Each row was made from one small tree. The marks that hang from a mark follow it in brackets, in alphabetical order. Every link used is in the known rows. Write each row's tree.
Known rows
sase(lusasi(guti rebudok savi)): [  9.4  -8.2  -4.1 -19.5  -3.6   3.4  17.0  16.7   7.7 -11.5 -16.7 -10.6
  22.5 -18.6 -42.6  15.3   1.2   5.3 -28.9  19.3 -14.7]
buva(guti): [-30.0  11.4 -36.8  -2.5 -16.8 -28.5 -34.0 -15.7 -14.9  47.4 -22.6  -7.4
 -40.1  29.9  10.6 -10.9  34.4  -6.8   5.5 -23.2   2.5]
savi(lusasi(guti(buva) rebudok sase)): [ 39.9 -10.5  27.1   4.4 -11.0  21.0  21.3 -20.4  20.9  -0.9  37.6 -31.7
 -14.3 -15.1   7.9 -10.1 -19.6  23.9  -2.0  -6.7  12.7]
rebudok(lusasi(savi)): [-37.9  15.7 -23.5  -5.5 -22.7 -30.3  -7.1   3.6 -20.0  21.1 -14.9  38.5
  42.7   0.6 -25.3  15.7  12.8   0.2 -32.4  -7.9   4.1]
buva(guti(lusasi(sase))): [-19.4   7.5 -25.5  -0.7  -5.8  -5.6 -38.5   7.9 -19.7  22.2 -23.0   7.4
 -60.2  30.1  17.2 -12.8   8.7 -19.3  32.4 -25.8   8.9]
sase(lusasi): [-28.3  18.9 -20.8   9.1  15.1 -29.3  -9.1  13.7 -13.0   1.8 -11.1 -12.0
  17.7  14.4  11.8  10.9  28.9   8.6 -11.3  -5.1  -3.2]
buva(guti(lusasi(rebudok sase savi))): [ -5.1  -3.0 -26.0 -21.6 -24.2   8.8 -16.0   5.7 -12.8  24.8 -33.5  11.8
 -50.7  10.8 -18.5 -15.3   0.1 -24.8  19.9  -6.0  12.9]
savi(lusasi(guti rebudok sase(kevapaf))): [ 22.9 -24.6  26.6  -3.5   1.7  23.1  20.3  -3.6   0.0 -22.8  24.8 -13.8
 -11.5   0.6   3.5  -7.3 -34.7  24.2  23.5   1.2   5.1]
lusasi(guti rebudok sase(kevapaf)): [ 20.5 -23.0  23.5   2.8  -3.5  32.0  28.9  -3.1  12.3 -19.4   6.4   9.4
 -25.4   0.0   8.0   8.0 -22.8  14.6  30.6  25.0  -4.9]
buva(guti(lusasi(sase savi))): [-19.9   1.7 -27.4 -13.6  -7.9  -2.0 -34.6  11.3 -23.5  24.6 -34.0  13.4
 -53.4  17.3  -4.4 -13.9   7.4 -30.2  23.9 -20.3   9.2]
guti(buva lusasi(rebudok sase savi)): [ 25.7   6.8  -2.8  -1.0 -15.2  20.5  18.3  -8.0  12.8  10.4   3.2  -5.3
  -1.5 -20.6   1.7 -14.1   3.5 -20.6  -3.5  10.3  11.0]
sase(kevapaf lusasi): [-32.5   5.8 -12.5   0.8  48.9 -27.6  -7.6  11.3 -14.4 -27.9 -10.4  -5.2
  35.8  15.8  14.5   1.3  17.6  -3.9   9.9  17.1  -9.8]
lusasi(guti(buva)): [ 19.4   5.9   6.5  23.6  -0.4  -9.9 -11.8 -20.4  27.1  12.5  22.2 -32.6
  -4.3   3.9  21.3   0.9  22.5   4.5 -25.6 -17.1 -22.9]
guti(buva lusasi): [  6.6  18.9 -15.3  28.5   4.7 -18.7 -23.7 -10.4  13.1   9.1  14.2 -25.9
   7.4  14.2  36.4 -15.6  27.5 -13.9 -14.9 -22.5  -6.2]
sopu(kevapaf): [-27.6  30.9 -23.2  25.7   1.6 -29.2 -19.0   5.7   8.6  17.4   1.3 -10.1
  20.9  22.0  38.2 -20.0  24.0  31.0  22.0 -24.0  -2.0]
rebudok(lusasi(guti(buva) sase)): [ -2.6   9.2  20.9  16.7   0.2  -4.5  -3.5 -10.5  10.1  -2.0  20.3  24.5
   8.8  -7.5  11.3  19.2  -7.9   6.9 -15.9  -2.5   2.6]
buva(guti(lusasi(rebudok sase))): [ -7.6   0.3 -25.9  -7.2 -20.5   3.2 -19.6   1.1 -11.3  19.8 -22.5   6.8
 -59.7  23.0   4.3 -12.3   1.3 -12.4  30.5  -8.2  14.1]
savi(lusasi(guti(buva) rebudok)): [ 37.3  -9.5  11.8   4.7 -16.5   1.2   9.5 -24.4  23.4   2.9  36.5 -46.4
   9.6  -6.3  -1.6 -13.6  -5.8  25.1 -24.5 -14.7  -1.4]
rebudok(lusasi(guti savi)): [-18.0   1.8  -3.1  -5.1 -16.7 -17.7 -11.5   7.9  -7.4   4.5  -8.1  30.8
  32.7  -3.6 -37.0  23.0  -4.0   2.8 -38.2  -9.6 -13.7]

Which tree is each row?
[-38.5   6.1  -1.5 -10.1   5.0 -11.8   3.7   6.4 -26.7  -2.0 -13.5  55.2
  30.6  -4.3 -14.8  12.2  -8.6  -9.6   2.2  13.7  13.2]
rebudok(lusasi(sase(kevapaf) savi))
[ 24.1  12.6 -16.9  18.9 -15.7  -6.5   0.3 -16.8  20.3   8.6  13.9 -24.0
  11.3   1.8  20.3 -13.5  18.5  -7.3 -17.9  -3.3   1.8]
guti(buva lusasi(rebudok))
[-14.3  -0.4  -4.4  15.9  15.9   2.8 -15.3  21.6 -19.7 -17.0  -6.0  15.1
 -17.5  28.0  37.6  -5.1  -4.2  -8.4  42.0 -12.0   1.3]
guti(lusasi(sase(kevapaf)))
[  3.9  10.6   5.6  11.0  31.9 -15.2  -9.2   1.9  17.9 -14.0  10.0 -33.3
  18.6  -6.3   8.7  10.3  18.9   1.9 -23.6   0.4 -18.9]
sase(lusasi(guti(buva)))
[ 43.2 -10.1  23.8 -10.1 -24.0  38.5  39.0 -19.3  28.4  12.4   8.7  -5.7
 -17.0 -38.6 -19.7   1.9  -7.3  -3.4 -13.7  24.3   1.0]
lusasi(guti(buva) rebudok sase savi)
[ 39.1 -13.9  33.2   7.3   7.1  32.0  31.6 -26.2  31.2 -15.0  25.2  -8.3
 -13.5 -15.5  16.3  -0.4 -15.9   4.1  14.6  33.8  -3.5]
lusasi(guti(buva) rebudok sase(kevapaf))
[  0.8 -10.3  -7.3 -11.6  -8.2  21.6  13.2  20.2 -14.5 -13.9 -20.2  22.2
  -3.0   0.4  -8.5  -7.1 -16.3 -14.9  27.9  13.6   6.7]
guti(lusasi(rebudok sase(kevapaf) savi))
[ -1.9   4.5  17.9  -0.6  -2.2   2.5   3.0  -6.4   3.9   1.3   8.6  32.1
  20.4 -22.2 -20.9  15.5 -10.9  -9.6 -25.9   4.5   2.0]
rebudok(lusasi(guti(buva) sase savi))
[  3.1 -10.0   6.9  -4.9  -3.3   9.5  23.4  -8.5 -14.3  -7.3  18.1  -7.1
  -2.9   3.7  12.7 -16.1 -17.4  22.6  28.4   2.3  21.9]
savi(lusasi(rebudok sase(kevapaf)))
[ -8.2  -0.2  -2.5 -10.2  17.9  -9.7  -6.9  23.4  -0.4  -9.1 -17.4 -10.9
  18.9  -8.0 -27.7  16.4  11.5  -2.9 -24.6  -0.5 -20.3]
sase(lusasi(guti savi))
[  6.0   3.9   4.9  -6.5  26.6  -9.3  -5.9   4.4  13.1  -5.0  -2.4 -24.3
  29.2 -19.0 -18.3   7.4  16.5 -12.1 -38.9   5.3 -19.9]
sase(lusasi(guti(buva) savi))
[-13.0 -14.2   5.4 -16.5  51.1  -7.9  -6.8  23.3  -5.9 -37.5 -17.8  -3.7
  37.4  -3.6 -20.3   6.8  -3.0 -15.8  -6.8  19.4 -28.6]
sase(kevapaf lusasi(guti savi))
[-16.4  -1.5  11.6  -5.8 -11.7   2.1  -1.0  13.5  -9.4   0.7  -6.3  45.5
  11.8 -11.3 -24.9  24.7 -17.2   2.3 -14.7  -1.8   0.1]
rebudok(lusasi(guti sase savi))
[ 26.5 -16.9  19.7  -0.2 -19.5  20.0  19.8  -3.9   2.9  -6.3  23.8 -19.4
 -23.0  -0.7   3.8  -3.6 -24.9  33.2  13.7 -11.9   9.9]
savi(lusasi(guti rebudok sase))
[ 23.5  -1.0   4.5 -14.6   6.1   3.4  19.3  -2.6  25.4  -7.1  -2.8 -25.4
  30.8 -30.1 -32.9   7.7   6.6  -4.7 -40.8  24.4 -14.4]
sase(lusasi(guti(buva) rebudok savi))
[-20.5   4.6 -38.7 -14.0 -12.6 -16.9 -42.6   6.7 -18.8  27.9 -34.9   0.2
 -32.1  23.7 -11.6 -15.1  17.1 -28.3   6.2 -27.0  -2.1]
buva(guti(lusasi(savi)))
[  7.0  -2.4   2.8  -0.4 -25.5   8.2  23.4  -9.9 -10.4  12.5  18.2 -13.3
 -15.0   4.7  11.9 -10.6  -9.0  29.9  16.2 -10.4  26.7]
savi(lusasi(rebudok sase))
[-18.0   4.4  13.5  14.5  -6.3  -3.4  -6.0   7.9  -4.9  -4.4   7.0  40.0
   1.4   4.5   2.1  26.3 -14.2  16.3  -2.0  -7.0   0.8]
rebudok(lusasi(guti sase))
[-39.6  11.0  -0.1   9.5   6.4 -17.6  -2.0   1.3 -21.7  -6.4  -0.7  50.2
  21.3  10.9  13.1  14.6  -6.2   4.7  13.7   7.8  12.7]
rebudok(lusasi(sase(kevapaf)))
[ 24.2  -4.0  29.2  13.0  11.1   8.4  -2.7 -13.5   8.0  -0.5  40.4 -31.9
 -14.8  -4.2  25.6 -11.1  -9.9  17.5   3.8 -25.5   4.6]
savi(lusasi(guti(buva) sase))
[ 22.4 -28.8  24.4 -21.0  -8.0  41.6  36.0   3.2   4.5 -12.6 -10.5  17.6
 -13.7 -21.3 -26.8   5.0 -26.6  -2.0  16.9  33.6  -5.9]
lusasi(guti rebudok sase(kevapaf) savi)
[-31.5   1.0 -11.5 -16.7  44.3 -21.2  -4.0  16.8 -21.2 -21.5 -23.3   2.0
  48.3   0.6 -12.4  -0.7  13.8 -18.0  -2.1  22.6 -10.5]
sase(kevapaf lusasi(savi))
[ 22.5   3.5   4.2  14.9   9.3  14.1  11.8 -14.0  16.5 -14.1  14.7  -7.0
  -1.2  -2.6  29.8 -17.1  -2.1 -15.1  17.5  18.0   8.7]
guti(buva lusasi(rebudok sase(kevapaf)))
